What can hang from each mark
bamu: luful naloz
kopa: rotad
rotad: zave
dapuzi: luful
devat: kopa naloz rumo
luful: bamu bomi dapuzi
bomi: rotad
rumo: bamu

Every row comes from one small tree of marks. The marks that hang from a mark follow it in brackets, in alphabetical order. Every link used is in the known rows. Which tree was each row made from?
Known rows
luful{bamu{naloz} bomi{rotad{zave}} dapuzi}: -28.6,-25.5,-45.9,-15.8,-24.1,51.8,-21.8,-19.0,34.2,14.2,-32.7,-6.8,3.8,3.5,-9.8,38.3,40.9,-9.4,15.7,5.7,57.0
devat{kopa{rotad{zave}} rumo{bamu}}: -17.4,-6.1,5.3,-27.2,2.2,-26.1,14.3,16.8,9.9,-7.0,-12.6,4.8,-8.8,13.0,27.7,1.5,11.1,-10.6,-5.6,3.6,28.3
bomi{rotad{zave}}: -16.5,-11.4,-11.5,-4.0,-13.4,7.5,-20.7,4.3,11.9,14.9,-36.4,-16.2,17.1,3.5,0.7,18.7,-0.5,0.2,11.3,23.3,5.1
devat{kopa{rotad{zave}} naloz}: 2.4,0.4,-3.4,11.0,-14.9,0.1,-10.1,-2.2,9.4,-8.7,-9.5,-10.1,12.3,9.9,-11.6,18.1,1.9,-10.1,-0.6,3.9,33.0
dapuzi{luful{bamu bomi{rotad}}}: -31.3,-22.6,-27.4,-1.5,9.2,19.0,-10.2,3.3,15.2,-0.9,-4.1,-1.7,2.5,-0.3,23.8,38.1,42.2,-6.9,2.7,4.5,-1.0
luful{bamu bomi dapuzi}: -17.5,-19.2,-31.2,-5.3,-8.7,25.7,-5.8,-13.1,18.4,-6.4,-10.3,0.5,-8.3,7.9,10.9,25.3,27.5,-3.7,4.7,-1.0,45.8
luful{bamu}: -19.1,-9.9,-3.7,0.4,-13.5,3.4,0.6,-0.1,-1.0,7.0,-6.0,-8.4,-14.2,9.9,11.9,14.2,23.5,4.3,4.5,3.6,26.9
devat{naloz}: -2.0,6.2,-4.6,17.3,-1.8,12.4,-21.1,-12.3,-5.9,-0.9,-0.4,-10.3,-16.4,0.8,-6.0,10.9,-10.9,8.9,16.2,10.2,37.9
rumo{bamu{luful naloz}}: -35.4,-2.9,10.7,-20.3,-6.0,28.4,-13.7,-5.6,-2.9,13.3,-5.4,11.6,-37.1,6.0,5.3,1.4,9.0,3.8,15.6,12.6,42.2
dapuzi{luful{bamu{naloz} bomi}}: -26.7,-17.0,-21.8,-10.1,4.6,29.9,-15.1,-3.5,9.1,3.8,5.4,12.4,-12.4,-0.2,13.6,31.6,46.9,-10.9,-3.3,-10.0,13.1
luful{bamu bomi{rotad} dapuzi}: -24.2,-24.1,-43.6,-2.0,-10.5,31.3,-7.8,-12.0,27.6,-2.4,-21.6,-13.6,-0.5,3.1,13.3,34.3,29.6,-2.6,18.0,13.0,41.2
rotad{zave}: -7.5,-5.5,6.2,-9.3,-13.1,1.8,-20.5,1.0,2.3,14.4,-25.1,3.0,12.4,10.5,-6.6,6.7,-5.5,-5.7,-8.6,6.2,9.3
bamu{luful{bomi dapuzi} naloz}: -26.1,-12.0,-12.2,-12.3,-7.4,51.6,-16.3,-18.2,18.2,7.8,-12.0,12.4,-22.0,-9.8,-12.5,12.4,6.8,-8.2,13.6,-7.1,35.7
bamu{naloz}: -12.8,-0.7,-7.2,-7.8,-13.4,22.1,-15.2,-6.6,-3.2,12.4,-9.2,-1.1,-22.0,-0.5,-6.6,6.2,5.9,-1.8,10.6,1.0,21.4
kopa{rotad}: -10.2,6.8,4.5,-19.3,-10.8,1.6,-6.8,3.3,-2.0,-11.5,-6.4,-12.7,-2.7,6.1,-1.5,4.2,5.9,-9.9,2.6,-2.3,5.5
dapuzi{luful{bamu}}: -22.6,-12.3,-11.0,0.6,4.5,1.6,-7.5,0.7,2.5,3.5,9.1,4.6,-0.1,8.8,21.0,16.0,32.1,-3.3,-3.7,-6.7,6.3
bamu{luful{bomi} naloz}: -27.4,-11.0,3.1,-11.9,-4.9,46.4,-13.0,-6.1,8.7,11.1,-12.5,11.9,-29.4,-14.5,-8.7,17.9,10.4,-6.2,8.1,-2.7,18.0
devat{kopa{rotad{zave}} naloz rumo}: -1.1,-0.1,-4.1,1.7,1.7,-14.0,4.4,5.1,12.0,-9.8,-6.8,-7.8,-4.2,-0.4,1.2,10.6,1.4,-4.9,2.4,-5.8,40.8
dapuzi{luful{bamu{naloz} bomi{rotad{zave}}}}: -32.9,-23.5,-29.6,-12.6,-1.4,36.3,-23.2,-2.6,20.2,12.7,-12.4,5.0,5.5,-1.0,6.4,40.0,49.7,-13.2,0.1,-0.9,12.7

Which tree is each row?
-23.8,-18.8,-17.0,-4.2,11.3,15.4,-10.1,1.8,8.0,-3.5,5.3,10.4,-4.5,3.2,23.0,30.0,38.7,-9.0,-7.5,-5.6,4.3	dapuzi{luful{bamu bomi}}
-34.6,-14.3,-7.2,-9.3,-6.2,50.8,-14.6,-4.6,16.3,14.4,-21.0,-0.4,-22.7,-17.8,-7.9,25.7,13.3,-4.3,19.6,7.1,14.2	bamu{luful{bomi{rotad}} naloz}
-19.1,-9.5,-8.2,-8.8,9.0,-15.0,18.0,11.9,3.3,1.1,-4.3,7.9,-36.0,3.6,36.2,1.3,8.1,0.5,5.2,10.1,36.5	devat{kopa rumo{bamu{naloz}}}
-20.9,-9.5,-28.0,-7.3,-24.3,26.9,-8.5,-22.7,12.8,11.1,-6.1,-3.6,-14.2,12.3,-3.7,8.8,27.8,-0.5,15.0,-7.9,61.2	luful{bamu{naloz} dapuzi}
-33.4,-21.7,-32.4,-7.5,3.4,35.0,-15.9,-2.8,15.2,5.6,-3.3,1.1,-5.8,-3.8,15.1,39.0,49.5,-9.0,6.1,-0.4,11.0	dapuzi{luful{bamu{naloz} bomi{rotad}}}
-16.7,-6.0,-6.9,13.0,15.7,-5.2,9.3,-3.5,12.1,-7.3,4.5,4.8,-34.0,2.2,25.2,1.0,-7.8,11.4,19.6,9.3,69.0	devat{kopa naloz rumo{bamu{luful{dapuzi}}}}
-25.2,-4.4,-5.5,-7.0,-14.8,38.1,-15.0,-16.6,11.9,13.5,-8.2,7.1,-18.7,-3.2,-14.4,-2.1,0.4,-2.2,16.8,-7.7,38.5	bamu{luful{dapuzi} naloz}
-30.8,-10.3,0.1,-16.8,5.2,25.0,-12.4,-8.1,8.8,-2.8,-8.7,13.1,-24.5,8.2,17.6,5.7,1.1,1.4,10.8,15.4,41.0	rumo{bamu{luful{bomi dapuzi}}}
-29.6,-23.4,-50.3,-9.8,-18.7,49.3,-13.5,-18.6,29.4,5.8,-22.5,-11.1,-9.9,-1.0,0.3,36.0,40.8,-4.7,22.2,7.4,53.6	luful{bamu{naloz} bomi{rotad} dapuzi}
-24.2,-0.9,-7.4,-6.1,20.7,20.9,-9.6,-12.6,7.9,-6.3,3.3,6.8,-43.3,-5.9,14.3,4.9,-5.1,15.8,24.8,6.3,72.9	devat{naloz rumo{bamu{luful{bomi dapuzi}}}}
-30.3,-4.1,5.9,-25.1,3.7,-4.9,21.9,13.9,10.4,-6.1,-2.2,5.3,-33.4,0.6,24.1,0.0,16.3,-6.8,8.2,-2.7,35.0	devat{kopa{rotad} rumo{bamu{luful naloz}}}
-26.6,-25.1,-21.5,-8.7,-14.1,27.4,-13.2,2.1,20.3,10.1,-32.4,-10.6,3.7,2.2,7.9,44.3,35.2,-4.9,4.2,16.7,20.4	luful{bamu bomi{rotad{zave}}}
-34.7,-2.9,8.5,-24.9,10.8,9.6,3.2,2.8,-0.6,10.5,-3.7,10.6,-48.2,-4.7,21.4,-5.2,4.4,8.1,17.4,2.2,43.7	devat{rumo{bamu{luful naloz}}}
-29.1,-11.8,2.2,-8.9,10.2,-7.8,20.7,10.7,7.3,5.8,-5.4,12.4,-38.8,-1.1,33.5,-0.6,6.0,1.2,7.2,6.5,35.6	devat{kopa rumo{bamu{luful naloz}}}
-17.2,-10.9,-12.7,10.5,20.0,3.9,10.0,-3.4,16.2,-12.1,1.7,8.4,-36.0,-2.7,26.3,10.3,-2.5,7.2,16.1,11.0,66.2	devat{kopa naloz rumo{bamu{luful{bomi dapuzi}}}}
-30.0,-7.4,10.2,-32.8,-1.9,-4.2,13.2,12.8,15.1,3.1,-12.8,10.6,-19.6,5.5,13.8,2.7,16.8,-11.6,0.5,-4.1,37.0	devat{kopa{rotad{zave}} rumo{bamu{luful naloz}}}
-31.6,-15.1,-22.8,-8.9,-9.4,54.9,-16.9,-15.4,25.8,10.8,-21.7,1.0,-15.7,-13.9,-10.1,19.9,9.7,-5.9,23.5,3.6,32.4	bamu{luful{bomi{rotad} dapuzi} naloz}
-11.3,1.8,-1.7,-10.7,4.5,-10.7,2.9,4.1,9.0,-10.5,-3.2,-0.7,-15.2,9.7,12.4,8.7,6.7,-2.1,6.2,4.9,60.0	devat{kopa{rotad{zave}} naloz rumo{bamu}}
